What can hang from each mark:
K_519: K_995
K_995: K_519 K_730
K_219: K_277 K_659 K_995
K_730: K_83 K_277 K_995
K_320: K_659
K_277: K_219 K_519 K_730

Every row comes from one small tree of marks. The marks that hang from a mark follow it in brackets, in the order of their numbers. Every link used is in the known rows. Which tree was each row made from?
Known rows:
K_277(K_219(K_995) K_730): [ 19.9   8.6  23.8  51.7 -36.5  -0.7   7.9 -15.4 -11.7 -16.0 -33.0  -7.7
  21.1  -2.3  -2.3  -1.3  31.1  39.8 -10.2  15.3   1.8 -23.6]
K_730(K_83 K_277(K_219)): [-11.8 -11.6 -17.6  -7.2  23.5  20.5  -1.6  24.9  -3.9   4.8  37.8   6.2
   1.7 -32.2 -29.2   3.2  19.6  21.3   1.3  25.9  13.6  16.1]
K_730(K_83 K_277(K_219(K_659)) K_995): [-25.4   9.0 -14.8   9.3   5.0  -2.9  -5.7  19.0  -9.3  30.4  19.9   1.2
  -7.0  -4.6 -26.6   2.0  18.2  -6.0  28.7  -9.2  -5.2  14.7]
K_219(K_277(K_730(K_83)) K_659 K_995): [  3.9 -50.5 -15.0  51.2   1.4 -64.0   2.0 -23.4 -21.4  33.2  -8.6 -43.5
 -21.1  40.4  19.4 -23.9   7.1  16.9 -16.9 -19.3   4.7   9.5]
K_995(K_519 K_730(K_83 K_277(K_219))): [  6.7 -11.9 -32.4 -11.3  33.1  33.7  -0.8 -24.2  -1.4  10.3  39.2  18.2
 -10.3 -25.5 -39.6  28.2  15.5   6.5 -25.8  25.0  32.3  23.0]
K_219(K_277(K_519) K_995): [ 15.2 -25.9  39.4 -23.5  -2.3 -26.5   0.7  -7.1   1.1 -58.2 -36.6 -41.7
   6.5  27.9   7.3 -16.1 -21.5  -3.7   0.9  -9.6 -16.0  -6.6]
K_519(K_995(K_730(K_277(K_219(K_659))))): [ 14.1 -29.3 -14.2   8.5 -22.2 -12.9 -16.2 -25.1  16.6  54.3   9.5  16.1
   1.2  -5.3  -6.3  21.7   6.2  13.3  17.8 -21.5   7.3  24.2]
K_995(K_519): [ -5.9  32.2  34.9 -21.6  24.3   5.2  17.8   1.3  11.4 -29.9  19.4  14.6
  17.6 -21.2  20.5   9.4  23.2  -1.7  -7.7  20.7   5.0 -23.6]
K_219(K_277(K_730)): [  2.0  19.1  30.6  24.3  -1.0 -33.0  23.8 -10.1   4.0 -23.2 -15.4 -19.6
  18.7   0.9  17.9  -4.4   1.9   6.0 -19.5  22.9  18.0 -21.9]
K_730(K_83 K_277(K_219(K_659))): [-23.3 -36.3 -31.1  12.4  22.6  -3.8 -13.9   6.8  -6.5  40.5  39.0  -1.4
  -5.1  -3.7 -19.1   2.0  37.9  20.9  24.8  13.3  21.4  15.8]
K_730(K_83 K_277(K_519)): [-10.7  -5.6 -18.5 -19.7  18.4  32.2  -3.0  17.5   1.4 -15.1   8.0   6.8
  -3.6   2.9  -1.4 -12.3 -25.2  -1.7  12.1   6.1   4.5  -1.1]
K_519(K_995(K_730(K_83 K_277))): [ 19.3 -10.7 -32.8 -24.4   1.8   7.1  -4.4  19.5  11.3  42.0  35.8  28.7
 -21.8 -35.2  14.5   4.2 -37.7   3.8 -22.2 -33.7 -18.0  39.3]
K_730(K_83): [-15.9  20.4   5.9 -16.2  14.1   7.8  -1.7  46.0  -1.2 -14.2  28.3  16.9
   0.7 -33.0  22.1  -8.4  17.6  10.4  -4.2  15.5 -11.4  -4.8]
K_730(K_83 K_277(K_219 K_519) K_995): [-11.5  19.6  -7.7 -12.1 -12.6  46.0  -0.6  25.2  -7.1 -16.7 -18.3   2.4
   6.6   0.9 -49.4   2.3 -17.4 -12.7  25.9   9.1  -8.9  -0.2]
K_320(K_659): [ -9.2   8.4  34.8 -28.2  17.3   3.0  14.2  38.8  20.1  -1.1  19.7  -3.9
  18.5 -52.3  36.1 -19.5  34.0 -12.8 -10.4  14.5 -27.2 -27.5]
K_730(K_995): [-10.7  83.4  55.2 -22.2 -12.8  -1.0  13.4  42.2  10.4 -41.6  -4.8  19.1
  14.6 -32.0  28.5  -0.5  -2.2 -22.6   7.7  -6.6 -36.2 -24.1]
K_730(K_83 K_277 K_995): [-12.8  45.5   1.5 -23.9  18.0   7.2  13.7  46.1   1.3  -9.1  30.1  14.8
 -14.5 -31.9   6.7  -9.6 -26.0 -18.6  -3.6 -22.8 -26.9  11.6]
K_730(K_83 K_277 K_995(K_519)): [ -9.6  38.2  -5.0 -26.5  36.6  12.8  24.2  16.5  -0.6  -1.1  38.5  13.9
 -15.8 -23.4  -7.3   1.5 -21.3 -26.0 -17.1 -15.8 -13.5  11.8]
K_730(K_83 K_277(K_219) K_995(K_519)): [ -8.8  23.0  -9.7 -15.2  23.6  28.3  16.6   9.0  -7.2   6.3  29.5   5.9
  -2.5 -23.4 -49.9  15.1   7.6 -11.8  -7.9   8.7   0.1  15.8]
K_219(K_995(K_730)): [ 24.5  23.7  32.2 -11.3  -9.9 -10.6  -8.0  -0.2   8.7 -39.2  -2.9  17.2
  -7.8 -16.2  41.6  -0.9  -1.7   5.6 -22.0 -23.4 -26.4  -2.2]

Write each row's tree:
[  7.2 -30.8 -30.3 -24.9  -6.4  25.8  -2.9  24.3   6.4  27.6   3.2   7.3
  -2.4  -0.4  -4.5 -11.7 -43.4   3.5  10.7 -21.2 -17.0  18.6]	K_730(K_83 K_277(K_519(K_995)))
[  2.7  17.8  -7.9 -21.4  23.2  20.4  -1.0  -5.2   3.6  -8.4  28.0  29.9
 -10.3 -25.3  11.5  16.2  15.0  -5.2 -32.0  14.6   7.2   0.8]	K_995(K_519 K_730(K_83))
[-11.2  34.5  -3.3 -24.1   0.6  30.9   3.6  30.8  -0.8 -22.3  -8.7   9.5
  -5.9   2.4  -8.9 -11.3 -43.7 -28.9  16.1 -16.9 -22.0  -3.4]	K_730(K_83 K_277(K_519) K_995)
[ 28.6 -20.6  30.1 -23.2 -11.3 -20.5 -10.3 -28.3   5.3 -61.2 -43.0 -26.6
  -4.7  30.3  11.0  -1.6 -33.1 -13.5 -13.3 -16.8 -13.2  -0.4]	K_219(K_277(K_519) K_995(K_730))
[  9.7 -25.6  19.1  50.2  -8.8 -71.4   8.4 -39.7  -7.5   7.5 -23.6 -43.3
  -3.5  44.5  31.5 -17.9   7.2  11.7  -8.1 -20.6   7.0  -8.9]	K_219(K_277(K_730) K_659 K_995)
[ -0.7 -23.9  24.0  20.1 -15.8 -27.3 -15.0  -7.5  -4.3  -0.3  -5.9 -14.0
   9.8  10.8   7.7  -2.3  52.4  26.1  24.4  -3.0  -8.0  -8.1]	K_277(K_219(K_659 K_995))
[ -1.5 -19.1  -8.3  10.2 -14.8  19.0 -26.1 -47.5  10.0  -1.0 -25.1   8.4
   7.7  33.3 -17.9  18.0   8.8  -2.9  39.5  11.2  32.9  -8.5]	K_995(K_730(K_277(K_219(K_659) K_519)))
[ -7.3  12.6 -10.4  46.4 -20.5  22.7   3.4  10.7 -15.8  13.4  -8.8   7.0
  19.2 -15.5 -19.6   4.0  40.4  34.9  -7.2  47.7  20.7 -19.1]	K_277(K_219 K_730(K_83))
[ 11.7 -23.5 -25.6  40.1 -64.0  41.6  -4.8   4.0 -12.3  40.1 -51.5   0.4
  29.5  10.5 -37.0   2.6   3.6  32.3  10.5  26.2   5.2 -15.7]	K_277(K_219 K_519(K_995) K_730(K_83))
[ 15.2   4.1 -12.8 -21.0 -19.9   7.3 -10.0  30.5   8.0  30.3  15.4  32.6
  -8.4 -37.0  22.5   6.4 -12.4   6.1 -20.7 -17.4 -28.0  19.9]	K_519(K_995(K_730(K_83)))
[ 17.5 -40.5  18.4  -2.6 -13.9 -43.9 -22.7 -48.1   3.3 -28.5 -43.3 -32.3
 -11.0  59.6  20.7  -4.7 -18.7 -15.6   9.7 -28.6  -4.2   0.4]	K_219(K_277(K_519) K_659 K_995(K_730))
[-16.2 -21.3 -15.5  44.9   7.6 -47.7   4.4 -13.9 -12.8  33.4   0.1 -28.7
  -4.6  26.3  14.9 -12.6  18.4   8.4  -5.4  10.6  25.2  -3.2]	K_219(K_277(K_730(K_83)) K_659)
[ -8.8 -28.3 -37.9  12.0  12.7   2.9 -24.5 -15.7  -2.4  37.6  29.2  14.0
 -17.2  -3.3 -16.5  14.6  26.8  12.2  10.4   7.1  27.5  23.6]	K_995(K_730(K_83 K_277(K_219(K_659))))
[ -1.5  32.0   6.5  18.4   8.4 -16.6  36.1  -8.9 -13.4   2.9  -8.1 -20.6
  -1.6   5.8 -15.1   1.8  -9.9 -22.3 -37.3   7.1   3.4  -5.1]	K_219(K_277(K_730(K_83 K_995(K_519))))
[-15.9 -24.8  -1.1  11.2  -4.7  12.4 -15.8 -26.0   5.4   1.6 -17.6  -7.0
  20.2  33.8 -21.0   5.0  15.9   6.0  54.2  18.3  29.6 -15.0]	K_730(K_277(K_219(K_659) K_519))
[-12.4  56.1  15.0 -25.1  14.4  15.0  16.8  29.6  -3.1  -9.9  18.7  16.4
  -2.0 -25.0   0.9   4.0   6.4 -22.9 -14.0  -0.2 -25.0  -5.5]	K_730(K_83 K_995(K_519))
[ -3.5  62.3   2.9  27.4  -8.1  17.1  28.6   0.3 -12.4   5.7  -8.0  16.4
   3.8  -9.0   0.4   1.5   0.2 -14.0 -26.0   4.1  -3.5 -22.6]	K_277(K_730(K_83 K_995(K_519)))
[ -5.5  56.2  30.2 -25.3  -9.0  23.2  10.0  13.8  13.1 -46.6 -25.7  10.0
  11.1   5.3   3.5  -4.7 -43.4 -33.8  25.5 -17.4 -20.7 -20.1]	K_730(K_277(K_519) K_995)
[  4.4 -18.5 -31.1  -9.5  -3.2  48.7 -20.9  -8.1  -1.5  -9.6  -7.1  14.1
  -1.1   0.9 -38.4  14.8  -8.8   4.7   8.6  24.6  22.4   9.5]	K_995(K_730(K_83 K_277(K_219 K_519)))
[ 10.0 -49.7 -11.0  -1.9  13.4 -61.2 -19.0 -16.1  -9.5  11.4  11.8 -26.8
 -36.1  20.6  22.1  -9.2   0.8  -1.8 -19.4 -33.7  -8.9  31.6]	K_219(K_277 K_659 K_995(K_730(K_83)))
[  1.1   7.9 -22.0 -18.5  26.6  12.0  -4.6  12.2   6.6  -1.4  39.9  29.2
 -23.5 -31.4  17.7   2.8 -17.8  -2.7 -21.5  -7.2   5.1  19.4]	K_995(K_730(K_83 K_277))
[-17.2 -24.7  25.9  -9.6   2.1 -33.9  -8.5 -17.7   7.3 -21.0 -29.1 -32.5
  14.6  47.3  12.9  -7.0   2.8 -14.1  36.9   9.7  13.1 -20.0]	K_219(K_277(K_519) K_659)
[  7.0 -46.6 -33.5 -12.7 -20.0  39.6  -9.0  16.9   0.0  36.5  -5.7  -0.6
  10.3  -2.2 -46.4   2.6 -12.6  18.4  21.4   3.7  -4.1  18.7]	K_730(K_83 K_277(K_219 K_519(K_995)))
[ 11.9 -41.1  13.5  48.1 -25.9 -47.8  -1.6 -52.6  -8.9  -6.6 -64.7 -48.6
   4.5  77.5  15.6 -19.5 -10.0   2.7  11.8 -15.3  12.4 -22.0]	K_219(K_277(K_519 K_730) K_659 K_995)
[  6.5   3.1 -27.8 -23.6  43.8  17.8   5.8 -18.5   6.8   3.4  48.1  26.6
 -23.7 -21.3   2.5  13.9 -12.7  -9.0 -35.4  -1.5  18.4  20.8]	K_995(K_519 K_730(K_83 K_277))
[-10.9  -6.2  19.3  44.5  -3.6 -57.1  12.2 -29.7   0.1  10.0 -15.3 -26.9
  11.7  29.8  26.7  -6.3  13.7   2.6   4.4  10.1  27.3 -20.0]	K_219(K_277(K_730) K_659)
[ 24.0  13.2  15.8 -24.4 -47.5  23.1 -13.4  -1.0  21.0  -8.1 -38.7  25.6
  16.5  -0.6  20.4  10.6 -30.4  -7.4  10.0 -12.8 -22.2 -13.2]	K_277(K_519(K_995(K_730)))
